What can hang from each mark
kefe: lita
mitu: kefe
radep: gonar
vavo: radep
petu: vitan
vitan: petu
zoze: lenomuv
lenomuv: benusa lita
lita: gonar kefe vitan
gonar: benusa lita vavo
benusa: gonar lenomuv vitan

Every row comes from one small tree of marks. The marks that hang from a mark follow it in brackets, in alphabetical order. Every link used is in the known rows. Which tree was each row made from?
Known rows
lenomuv(benusa(vitan)): [-13.3  22.1  -4.5  16.7   9.8  14.7  20.8  -8.5 -30.4  21.7 -12.5  39.7
  19.5  15.8   6.0  -1.9  -1.1  33.5  -2.7  22.5   8.7   4.6 -11.4 -16.6
   3.9  -2.1   5.0 -17.8 -24.2   6.6  10.6]
gonar(benusa): [-10.5  16.7   6.8   1.3  -3.4  13.6   8.7  -7.4 -29.0  13.3 -18.3  20.8
  26.0   5.7   2.8 -13.6  -4.9  20.2 -12.3  26.1   1.7  14.3  -4.5 -16.9
  -0.1  -1.4  14.3  -1.1 -37.3   3.5 -11.0]
vavo(radep(gonar(benusa lita))): [ -5.0  24.3   3.9 -12.3  -2.8  21.1  15.7  -1.9 -39.2  13.3 -15.8   9.6
  25.2  11.4   0.3  -4.5   2.6  27.4 -25.6  31.2 -12.9  18.1 -16.1  -9.4
  -7.1  -3.7  22.5  19.9 -33.1  -9.8  -0.8]
mitu(kefe): [-10.9  21.9  14.3   5.8  -0.2  12.2  22.2 -11.6 -13.5  15.5 -29.1  26.0
  26.8  -3.2   0.3  -6.4 -12.3  17.6   0.7  33.9   8.6  -3.3  -3.5 -19.3
 -11.8   0.2   2.7 -23.3 -33.5   0.4   1.9]
kefe(lita(gonar(benusa vavo(radep)))): [ -7.5  -0.5 -11.0 -13.5  -1.1  14.7  18.7  11.3 -22.9  -2.3 -11.9   7.6
  21.1   1.6   5.0 -13.7  -4.3  13.7 -21.5  31.0 -12.9  18.0 -21.8  -1.1
 -19.4   1.1  22.1  15.1 -17.7 -14.2 -12.6]
gonar(benusa(lenomuv) lita(vitan) vavo(radep)): [  7.2  -7.2 -27.9  -8.3 -12.8  23.4  18.4   2.6 -12.2  -2.8 -12.6   8.3
  -0.9  13.2  15.3  -7.0 -11.7  32.0  -9.1  19.2  -3.0  21.6 -23.8  11.8
  -7.6   2.9   5.2  17.0   1.2  -1.8 -10.2]
lenomuv(benusa(vitan) lita): [ -8.4  21.0 -12.8  17.5   7.8  22.9  27.5   3.1 -31.4  18.0 -13.5  53.1
  18.4  20.9   5.0   5.5  -4.9  42.9  -1.7  21.1  18.0   9.8 -19.6 -17.6
  -4.1   3.2   8.5 -10.6 -22.7   9.9  11.5]
gonar(lita): [ -1.4  25.2   5.6  -6.5   3.3   9.3  21.0  -2.2 -27.1  17.2 -15.3  19.8
  25.9  20.0  -5.4 -10.6   1.2  21.8  -4.8  37.4   5.0  10.0  -5.2  -7.8
 -12.5   1.7  17.2 -12.8 -48.7   1.7   2.5]
gonar(benusa lita): [ -4.1  17.2  -1.9  -7.8  -6.0  18.4  17.9  -7.7 -31.4   7.0 -15.4  16.2
  23.6  15.9   0.5 -11.5   3.3  20.2 -19.4  30.6  -0.2  21.7 -11.4 -10.3
  -9.6  -0.4  25.2   2.3 -45.9   1.8  -4.3]
benusa(gonar(lita(kefe)) lenomuv vitan(petu)): [ 17.0   2.0   2.7 -21.0  10.1  -7.9  14.0  -0.7 -40.8  22.0   7.8  37.4
 -15.3  30.8 -13.4  -5.3  -6.1  32.5  22.4  35.0   2.5  10.2 -13.7  10.8
  -5.4  16.0 -16.2  -2.2 -25.8  32.0  35.2]
gonar(lita(kefe) vavo(radep)): [  2.0   7.0   1.2 -19.9  -9.9   1.5  15.1   9.2 -12.4  12.2 -23.6  18.4
  14.4  13.9   6.9  -3.6  -0.2   7.7   3.8  43.0  -7.4  30.7 -12.1   4.0
 -19.5  10.0   1.6  -0.9 -25.8  -9.6  -4.8]
mitu(kefe(lita(gonar vitan))): [ -7.7  -0.2  -0.1  -1.5  14.0   7.2  39.5   1.7 -10.1  -2.0  -4.2  13.5
  20.4  -1.9  -3.2  -9.6 -10.0  28.9  -6.8  45.9  10.6  -7.1 -15.3 -17.2
 -41.3   4.2   2.6 -19.8 -29.5  10.1   5.5]
lenomuv(benusa(gonar) lita(kefe vitan(petu))): [ -2.7 -11.6  -2.9  -5.3   1.8  -0.3  14.0  22.0 -28.9   9.8  -2.1  50.1
 -11.0  25.4  -8.8  -0.9 -15.6  42.4  16.0  30.1   4.5  23.0  -7.1 -15.1
 -32.2   8.7 -15.7  10.0  -1.6  34.2  16.3]
lenomuv(lita(vitan)): [ -4.8   9.9  -6.0   4.7   8.3   9.6  27.3  10.1 -19.6  10.6  -9.7  31.5
  19.4  14.9  -0.3  -2.8 -12.1  42.4   0.4  31.9  17.8   4.8 -10.4 -14.0
 -21.8   3.2   0.3  -8.9 -26.9  14.1  -7.3]
lita(gonar(vavo) kefe vitan(petu)): [ -6.1 -22.6  -4.9 -20.0  10.4 -16.2   9.0  12.7  -5.6  -2.0   3.5  17.1
   2.1  16.0   4.0 -15.6  -9.1  26.2  17.5  47.7  -9.1  17.3  -0.7   4.4
 -32.5   5.2 -19.0  -7.7 -20.0  24.6 -10.9]
vitan(petu): [ -5.1  13.9  12.8  -3.2  12.2  -2.6   4.6  -2.7 -26.1  20.0 -14.6  27.8
  18.6  26.4 -11.0 -11.6  -4.0  26.4  14.9  34.5  -0.5   1.3   4.4  -7.7
 -11.8  -0.9   7.5  -8.1 -41.5  18.5   1.4]
zoze(lenomuv(lita)): [ -4.7  25.7  12.0   7.6  -4.8  17.8   5.8  11.3 -21.2  21.5 -13.4  28.8
  20.2   7.8  -1.1 -11.3 -14.6  30.0   4.6  26.7   0.8  13.1  -9.1  -7.7
 -11.0  -0.7   1.4  -1.8 -40.4  10.4   0.7]
gonar(lita(kefe vitan(petu)) vavo(radep)): [  5.0 -16.6  -9.1 -23.6   0.8  -6.9  13.3  11.9  -7.0   6.4  -9.4  13.7
   2.2  30.4   1.8  -0.1  -3.9  21.9  19.1  44.0 -11.2  30.3 -10.7  12.6
 -36.1  10.2  -5.6   8.1 -18.7  13.9  -5.0]
benusa(lenomuv(lita)): [  7.2  20.9   4.1   9.6  -0.8  15.0  15.9   5.1 -27.1  18.5 -17.5  43.5
   8.7  15.3  -5.6  -2.9 -14.6  38.7   5.8  24.5  20.7   3.2  -9.2  -5.4
  -1.5   3.9  -0.7  -6.1 -25.2  12.9   1.9]
petu(vitan): [ -6.6  18.5   3.8   9.6  14.6  -0.4  22.4  -6.7 -21.9  24.9 -17.1  15.3
  23.7  12.5   2.8  -6.0   3.2  27.5   5.6  26.1  11.8   1.7   7.4 -21.2
  -0.2  -7.7   9.5 -11.9 -32.8  -6.1  -4.6]
mitu(kefe(lita(gonar(vavo)))): [ -8.4  -1.4  -2.3  -9.6   4.2  12.9  24.7   0.0  -4.1  -5.4  -8.1  18.6
  19.6  -2.6  -2.0  -9.4  -8.0   9.2 -10.8  36.9   7.2   0.5 -15.6 -10.3
 -27.1   3.5   7.1 -22.8 -26.1  -9.0   5.2]
vavo(radep(gonar(benusa(lenomuv) lita))): [  6.4  22.1   3.3  -4.3  -7.6  24.6  13.1  -4.2 -40.0  14.3 -14.1  12.2
  10.2  10.6   0.9  -2.9  -1.8  35.4 -20.3  25.8  -7.8  13.4 -18.0   1.7
   1.5  -3.2  12.4  22.0 -22.6  -3.2   4.2]
gonar(benusa vavo): [-12.5   0.2  -7.9  -6.7  -8.8  16.9   1.9  -7.2 -17.3   3.1 -12.2  19.6
  18.4   6.2  11.4 -14.0  -8.0  10.2 -13.8  16.0   0.4  21.8  -8.6  -6.5
   1.6  -3.4  10.2  -5.9 -24.7  -6.0 -16.1]

Write each row's tree
[  4.3 -16.6 -10.2 -33.7   0.3 -10.0  13.5  18.8 -16.0   6.9  -2.6  16.0
  -9.4  24.0  -4.0  -6.3 -10.1  22.5  18.7  37.2 -17.5  25.6 -14.2   8.6
 -32.2  12.2 -14.5  12.9  -2.7  12.1  11.4]
benusa(gonar(lita(kefe vitan(petu)) vavo(radep)))
[ 11.0 -10.4  -7.9 -16.0 -20.6  16.6   5.8  -4.4 -19.1   1.1  -7.7  24.1
  -4.6  10.8   9.5  -9.5  -4.1   9.9  -6.9  28.1   6.0  36.9 -14.8  10.0
  -3.0   7.8  -1.9   0.0 -26.4   5.2  -6.0]
gonar(benusa(lenomuv) lita(kefe) vavo)
[-13.6   2.1  -1.6 -11.9  -5.3  18.8  -0.7  -6.4 -24.2   1.8   1.4  15.0
  15.3   3.2   7.7 -10.4  -3.4  17.1 -25.3  16.0  -0.8  16.3  -9.9 -10.9
   4.9  -7.6   5.4  -3.9 -25.0 -10.4  -8.2]
radep(gonar(benusa vavo))
[  6.1  -7.5   3.1 -28.0   7.0 -14.1  13.9  11.3 -28.2   9.5   5.5  22.0
  -6.1  28.5 -11.5 -10.6  -4.8  29.9  16.2  43.8  -5.3  17.1  -5.0  -3.1
 -33.1  11.9 -12.4   0.2 -29.5  27.3  16.0]
benusa(gonar(lita(kefe vitan(petu))))
[ -2.2   1.1   7.5 -28.1  -5.5   5.6   6.1   1.5 -21.0   8.5   3.1  17.7
  11.2  13.5   0.6  -3.3   4.0  10.4  -9.4  38.6   5.5  24.6  -9.9  -1.5
 -13.4   4.5  -7.4 -14.3 -39.1  -5.3   3.7]
radep(gonar(lita(kefe) vavo))
[  0.7   5.3  -4.1  -9.9  -4.9   7.6   2.5   1.5 -22.1  15.9  -4.2  30.0
  -9.5   4.5   2.1 -17.3 -20.5  19.9   3.8   9.2   7.2  -1.6  -9.5   0.7
  12.2   1.2 -16.0 -10.6  -1.0  -3.4  12.3]
benusa(gonar(vavo) lenomuv)
[ 10.0  -3.7   1.4  -5.8  -3.1   0.1  18.3  17.7 -26.6  15.9  -1.9  38.9
 -12.1   5.7  -2.5  -7.1 -22.8  42.6  12.5  32.0  17.9   9.1 -11.3  -6.0
 -14.8  16.6 -31.8  -0.7  -5.5  24.7  11.3]
benusa(gonar lenomuv(lita(kefe vitan)))
[ -4.6  -4.7 -27.2  -7.2   8.0  11.6  21.3  10.3 -22.4  -1.8  -9.5  29.2
  13.0  24.4   3.2  -2.9  -9.8  42.1  -3.3  28.6 -21.6  16.7 -26.3   9.3
 -11.7   2.5  14.6  25.3  -7.2   7.8  -2.0]
lenomuv(lita(gonar(benusa(vitan(petu)) vavo(radep))))
[ 11.1  -3.4  -8.3  -4.0   9.4   0.3  14.7  14.3 -29.5  12.3   3.3  41.7
 -16.0  27.1 -13.3  -8.1 -24.5  54.2  18.3  19.3  11.3  -3.0  -9.3  -0.2
 -14.0   7.2 -17.7   8.4  -2.6  32.3  17.6]
benusa(gonar lenomuv(lita(vitan(petu))))
[  2.3   5.1 -10.9   1.6 -13.4  19.8   3.6  -2.4 -17.1   8.9 -23.9  18.2
   5.2   3.0  12.9  -9.4 -15.5  21.3  -5.4  11.6  -4.1  15.9 -14.0   6.5
  10.2  -1.9   5.1  14.3  -1.2  -6.8 -11.5]
gonar(benusa(lenomuv) vavo(radep))
[ -0.3  -3.7 -15.2 -17.6  -8.6  12.1  19.2  -1.3 -21.8   7.3 -13.0  17.3
  13.0  14.0  15.3   2.4   2.4  14.7  -8.2  33.7 -10.3  38.8 -27.4  10.7
  -8.5  12.6   8.0   9.5 -21.9  -4.6  -2.3]
gonar(benusa(vitan) lita(kefe) vavo(radep))
[ -4.8 -14.9 -17.4 -18.9 -10.3   8.5  15.2  14.0 -15.4   2.1   2.6  25.7
 -10.2  11.6   9.1  -8.0  -7.2  19.7  -4.8  25.0   1.3  29.5 -18.1  -9.0
 -23.5   7.5 -17.4  -6.3   2.0   4.1  10.7]
lenomuv(benusa(gonar(lita(kefe vitan) vavo)))
[ -2.5  -8.8  12.1 -10.0  11.4 -15.8  10.6   5.3 -18.7  15.3  -4.7  25.3
   6.9  23.0  -4.0  -6.0  -7.2  29.2  24.0  45.9   3.2  15.7   4.9  -5.4
 -30.3   8.2 -12.5  -8.8 -35.2  33.1  -4.7]
lita(kefe vitan(petu))
[  4.3  -7.8  -8.6  -2.5   8.3  13.1  25.0   2.9 -28.3  -3.6   6.6  13.3
   3.0   4.3   0.3 -18.7 -10.4  39.3 -16.3  31.2  10.8   6.2 -16.8  -2.9
 -19.8   3.3   5.6   4.3 -22.7  18.0  -3.5]
kefe(lita(gonar(benusa(lenomuv)) vitan))
[ -2.1   1.3 -21.7 -22.7  -0.2   4.6  23.1  13.1 -15.6   6.4  -7.2   9.6
   3.7  13.6   3.0 -10.7 -12.1  26.2  -3.8  21.9 -10.7  10.1 -22.5   0.3
 -17.2   5.0  -5.1   5.7   2.5 -10.3   6.9]
benusa(gonar(lita(vitan) vavo(radep)))
[ -8.6  -9.8  -6.7 -12.0   2.4  -9.7  20.3  18.2  -4.4   5.6 -13.8   8.6
  12.4  -4.4  15.1 -12.0 -11.7  25.5   4.1  49.9 -15.0  18.9 -10.7   2.0
 -24.9   7.6 -18.2  -0.5  -6.1   2.1 -17.8]
lita(gonar(vavo(radep)) kefe vitan)
[ -8.2  25.1   8.8   6.2  -0.8  11.8  13.6  17.7 -19.7  13.0 -10.4  23.0
  20.8   0.9  -1.9 -19.4 -15.1  37.5  -2.0  37.5  -9.6   8.7 -10.4  -6.0
 -17.0  -0.9   0.2  -0.7 -35.8   9.1  -0.5]
zoze(lenomuv(lita(gonar)))
[-11.4  12.9  -5.4  -6.5   2.6   1.1  16.8  11.8 -13.9   8.9 -23.9  12.4
  22.2   0.5   8.7 -18.6  -9.6  22.6  -3.5  36.0 -18.6   6.0  -9.8  -1.6
  -7.5  -1.7   2.4   1.1 -11.8 -13.6 -11.9]
lita(gonar(vavo(radep)))
[  9.5  -1.9  -7.1   5.7  12.3   4.8  16.5   8.8 -20.6  10.1  -3.5  38.4
  -3.8  32.5  -9.7  -2.5 -17.4  53.6  21.0  27.0  17.8   1.6  -6.6   3.6
 -18.0   3.6  -7.4   3.2 -19.0  35.1   4.0]
benusa(lenomuv(lita(vitan(petu))))
[  0.6 -20.7  -2.2 -31.4   8.8  -3.0   4.6   4.7 -15.0   0.6  17.8  16.7
  -4.3  29.1  -4.3  -1.2   1.7  25.0   6.2  41.4   1.7  22.6  -7.6   3.3
 -30.2   5.0 -13.7  -7.3 -30.7  18.4   4.5]
radep(gonar(lita(kefe vitan(petu)) vavo))
[ -3.6   1.4 -13.0  -9.5   8.1   6.1  18.4   8.3 -30.4   8.5   0.4  28.9
  -3.7  33.2 -11.2 -10.2  -5.6  39.9   4.6  23.0  -3.8  13.4 -10.7 -10.7
 -25.2  -0.5   4.2   5.3  -8.6  21.1  23.1]
lenomuv(benusa(gonar(lita(vitan(petu)))))
[ -2.9   0.7  -1.0 -15.3 -24.2  15.4  -4.1  15.7 -19.4  12.4  -0.1  24.3
  -8.3   4.3   8.4 -16.4  -9.1   6.3   0.4  18.7 -14.7  36.1 -18.5  -3.5
 -13.1   2.6 -16.1  -4.2 -11.9  -1.2  21.2]
zoze(lenomuv(benusa(gonar(lita(kefe) vavo))))
[ -6.6  23.4  -3.1  -5.0  -4.2  15.8  19.4   4.1 -36.2  16.6 -13.1  30.1
   8.9  16.7  -4.9 -12.4  -3.8  25.7 -10.9  21.9  -0.7  14.0 -13.3 -19.4
  -9.0  -0.7   9.2  -2.0 -16.1  -0.9  23.7]
lenomuv(benusa(gonar(lita)))
[ -9.2   2.3 -20.3   4.4  -2.0  12.2  27.8  21.4 -18.2   8.7 -18.6  43.3
  12.0   8.6  15.1   4.1  -7.7  36.1   0.2  39.0 -10.0  26.2 -26.2  -1.6
 -15.5   7.8  -7.3   5.7   4.2  -0.3   3.0]
lenomuv(benusa(vitan) lita(gonar(vavo(radep)) kefe))
[ -5.3   1.2   5.1   1.1   7.8  12.1  32.3  -3.7 -10.0   3.8  -7.6  21.7
  19.4   3.8  -5.3  -1.3 -10.2  24.6  -0.9  35.7  22.1  -3.4 -12.2 -19.9
 -36.4   7.0   3.1 -21.5 -32.4   8.1   6.2]
mitu(kefe(lita(vitan)))
[ -8.4  -7.9  -9.6 -15.8   1.6  15.9  14.8   4.2 -21.8  -7.2   0.9  13.2
  18.0   5.3   2.1 -18.1  -2.1  11.4 -24.1  27.1   0.2  16.8 -17.4  -6.3
 -15.7   0.7  20.2  -1.0 -30.5  -7.2  -9.0]
kefe(lita(gonar(benusa vavo)))
[ -8.3  -8.7 -13.9  -7.4   6.7  10.6  36.2  11.5   1.1  -7.4 -12.4   8.6
  18.1  -6.0   7.1  -5.4 -15.2  25.3  -5.1  38.9  -3.8  -1.1 -22.7  -5.6
 -38.0   3.9   0.3  -7.9  -5.1  -6.9  -1.0]
mitu(kefe(lita(gonar(vavo(radep)) vitan)))
[ -4.7  -9.6   8.9 -12.3  15.3 -20.1  16.1  10.7 -18.6   9.0  -2.5  18.1
   8.0  14.3  -2.6 -15.3  -7.0  37.3  17.4  56.1  -8.0  11.7   2.6  -4.5
 -33.2   6.9 -14.6  -5.1 -32.9  34.0  -6.2]
lita(gonar kefe vitan(petu))
[  5.1   6.7 -10.9   7.1   8.1   7.0  28.8  13.0 -18.9   5.3  -6.4  29.7
   4.5   7.8   1.2 -12.0 -18.4  55.5   0.0  35.9  12.3  -3.2 -12.8  -1.4
 -16.4   3.4 -10.6  -0.6 -13.6  21.2  -5.2]
benusa(lenomuv(lita(gonar vitan)))
[ -7.2  -5.8  -6.9  -7.8  11.5   9.4  26.6   7.0 -27.3  -4.5   6.2   9.2
  20.1   4.5   0.2 -16.4  -4.0  32.9 -20.7  36.5   2.8   9.8 -16.1 -13.8
 -29.6   2.0  13.9   1.1 -33.7  12.0  -9.3]
kefe(lita(gonar(benusa) vitan))
[  2.7 -17.3 -14.8 -24.1   0.1   6.6   9.6  -7.3 -21.6   2.2   5.5  28.5
   3.1  31.0   3.9  -1.5   4.9  15.4   3.1  32.8  -5.0  35.7 -17.4  11.4
 -14.9  10.2   8.9   0.6 -36.4  17.3   6.0]
gonar(benusa(vitan(petu)) lita(kefe) vavo)
[  5.5   1.4 -14.5  -1.5  -4.5  19.9  20.9  -4.6 -25.7   1.4  -4.0  15.4
   4.0  16.3   5.4 -12.4  -7.2  37.2 -11.2  24.8   9.4  16.1 -15.7   2.1
  -9.5   1.1   7.4   4.5 -24.9  15.9  -4.5]
gonar(benusa(lenomuv) lita(vitan))
[ -7.1  -3.5 -18.5  -5.7   7.6   7.4   7.3  -3.9 -21.8  10.4 -10.1  23.1
  11.0  24.2   6.9  -1.6  -7.1  25.0   4.1  18.0 -16.7  17.6 -17.5   8.2
   0.4   0.3  11.4  13.2 -12.6   4.2  -2.5]
gonar(benusa(vitan(petu)) vavo(radep))
